Every row comes from one small tree of marks. The marks that hang from a mark follow it in brackets, in the order of their numbers. Every link used is in the known rows. Which tree was each row made from?
In the rows, 128 means zero.
Known rows:
k128{k621{k353}}: [104 163 143  99  90 131 120 136 120 146 165 112 108 144 132 152 130 141
 159 145  93 123 140 100]
k500{k331{k353}}: [141 111 138 141 116 130 128 128 116 139 144 126 116 118 124 145 175  98
 118 119  81  72 131  60]
k331{k99{k128}}: [100 131 160 129  80  80  79 129 147 168 128  97  46 110 125 104 140 144
 133 104 104 108 148 113]
k500{k145 k331{k99}}: [120 122 167 140 132  91 101 175 142 147 153  98 107  86 116 147 154 115
 106 123 116  83 150  96]
k99{k621}: [110 153 130  88 108 114  90 117 122 174 161 135 105 130 139 146 159 130
 141  95 154 129 134  92]
k500{k331{k99 k353{k145} k621}}: [133 104 157 115 100 101  86 122 109 129 154  67  33  72 140 144 162  98
 105 102  76  67 149  52]
k500{k145 k331{k99 k353}}: [142 101 162 160 124  97 102 150 138 130 168  94  99  94 122 160 155  86
  96 111  83  65 143  76]
k99{k128{k353}}: [130 137 140 115 111 101  79  99 105 158 115 114  89 133 112 100 124 152
 132 117  70 116 173 118]
k145{k621{k128 k353}}: [ 96 154 170 119  57  94 146 112 116 151 151 101 108 138 117 128 142 192
 150 151 139 154 142 121]
k621{k128{k99 k353}}: [129 118 139 124 107 132 106 105 101 152 144  87 127 142 128 107  84 141
 123 103 125 132 185 137]
k99{k128}: [116 138 165 114 102 104  80 129 129 164 117 133  71 134 126 105 145 159
 142 116  99 125 143 102]
k621{k128{k353}}: [117 112 139  99 102 117 121 102 100 140 130 106 144 150 116  84 122 164
 125 111 116 133 169 139]
k99{k128 k621{k353}}: [ 92 189 165 124  69  56  87 123 120 187 175 118  64 154 127 153 152 156
 161 110 120 149 150  89]
k621{k128}: [102 115 162  94  95 114 120 127 122 145 125 127 125 149 126  92 143 171
 136 117 141 143 139 120]
k331{k99{k621{k353}} k500}: [ 68 185 103 119  12  61 135 127 149 166 159  97  67 144 138 158 159 115
 140  83 144 146 155  97]
k621{k128{k99 k353{k145}}}: [133 130 149  85 132 118  83  90  93 125 126  84  91 121 147  89  85 147
 120  84 101 153 168 154]
k621{k128{k99}}: [108 124 161 124 101 130 100 133 119 156 146 107 116 137 143 111 107 151
 142 101 150 137 155 117]
k99{k128 k621{k353{k145}}}: [ 98 205 166  90  93  43  61 106 113 161 154 121  20 134 148 141 158 158
 158  89 101 162 139 107]
k500{k145 k331}: [134 122 174 122 153 106  99 180 123 141 145 128 125 107 123 142 165 130
 121 135 109 101 144  92]
k500{k145{k621{k128{k353}}} k331}: [146 121 174 131 136 100 120 128  81 145 147  86 156  91  87 138 134 184
  90 154 127 111 176 117]
k500{k145 k331{k621}}: [137 106 188 121 141 103  87 187 115 147 158  99 106 103 116 151 163 139
 117 148 120  93 167  64]
k99{k621{k128 k353{k145}}}: [ 85 180 157  73  79  61 102 104 107 141 163 117  76 143 145 128 156 173
 157  90 144 182 137 121]

Which tree is each row?
[109  90 201 132  95  80  95 185 119 149 173  56 104  86 108 128 143 161
 105 136 156  89 184  77]  k500{k145 k331{k99 k621{k128}}}
[143 158 154  92 132  99  66  65  91 140 105 103  40  92 125 115 124 177
 118 114  61 131 153 141]  k99{k128{k353{k145{k621}}}}
[128 139 137  80  61 113 122  73 102 104  95 112  65 116 148 118 148 174
 107  98 103 138 120 105]  k331{k353{k145{k621{k128}}} k500}
[138 135 138  93 102 119 101  69 130 119 136  91  42  73 148 142 140 114
 110  87  77 101 109 107]  k331{k99 k353{k145{k621}}}
[ 86 118 173 115  45  78 124 140 117 145 165  82 102 158 128 115 139 173
 160 147 139 151 171  94]  k331{k621{k128 k353}}
[124 119 140  67 128 106  91  83  93 112 105 108 106 129 135  70 123 171
 123 102  98 147 157 149]  k621{k128{k353{k145}}}
[144 123 127 109 102 102 112 129 130 107 122 135 109 143 143 146 146 108
 114  97  80 115 139  96]  k331{k353 k500{k145}}
[134 172 144  72 134  79  42  77  84 157 130 115  46 116 130 122 134 154
 127  77  90 139 165 118]  k99{k128{k353{k145}} k621}
[115 137 128 108  82  86 106 157 161 129 118 109  83 123 134 129 141 125
 111  96 119 121 151 125]  k331{k99 k500{k145}}
[ 90 146 166 143  69 100 125 137 123 155 168  96 101 160 140 121 105 151
 157 115 137 158 162 122]  k621{k128{k99} k353}
[147 158 153  69 144 123  47  86  78 129 115 100  63 108 125 118 101 172
 125 117  45 111 169 127]  k99{k128{k353{k145} k621}}
[119 150 136  52 119  97  78  76  81 139 137 108 103 128 131 107 127 169
 126  78 142 160 162 130]  k99{k621{k128{k353{k145}}}}
[ 88 156 164  79  87  71 120 111 119 121 133 121  78 156 146  89 147 175
 155 112 103 177 138 136]  k621{k128 k353{k145}}
[143 144 124  54 157 151  73  88  91 115 119 112 102 114 136 119 107 141
 123 117  62 116 154 132]  k128{k353{k145} k621}
[101 173 171 122  81 101  94 130 112 159 148 109  75 148 117 143 120 169
 159 152  78 118 157  95]  k99{k128{k621{k353}}}
[130 127 148 129 106 137 111  91  96 162 154  70 119 121 123 132  80 166
 115 115 135 131 181 136]  k145{k621{k128{k99 k353}}}
[105 165 152 127  98 147 110 143 122 158 180  92  96 143 139 169  92 120
 155 135 103 119 154 109]  k128{k99 k621{k353}}
[104 163 125  94  75  65  83 152 149 157 155 106  83 119 135 162 143 122
 112  78 163 127 160 105]  k331{k99{k621} k500{k145}}
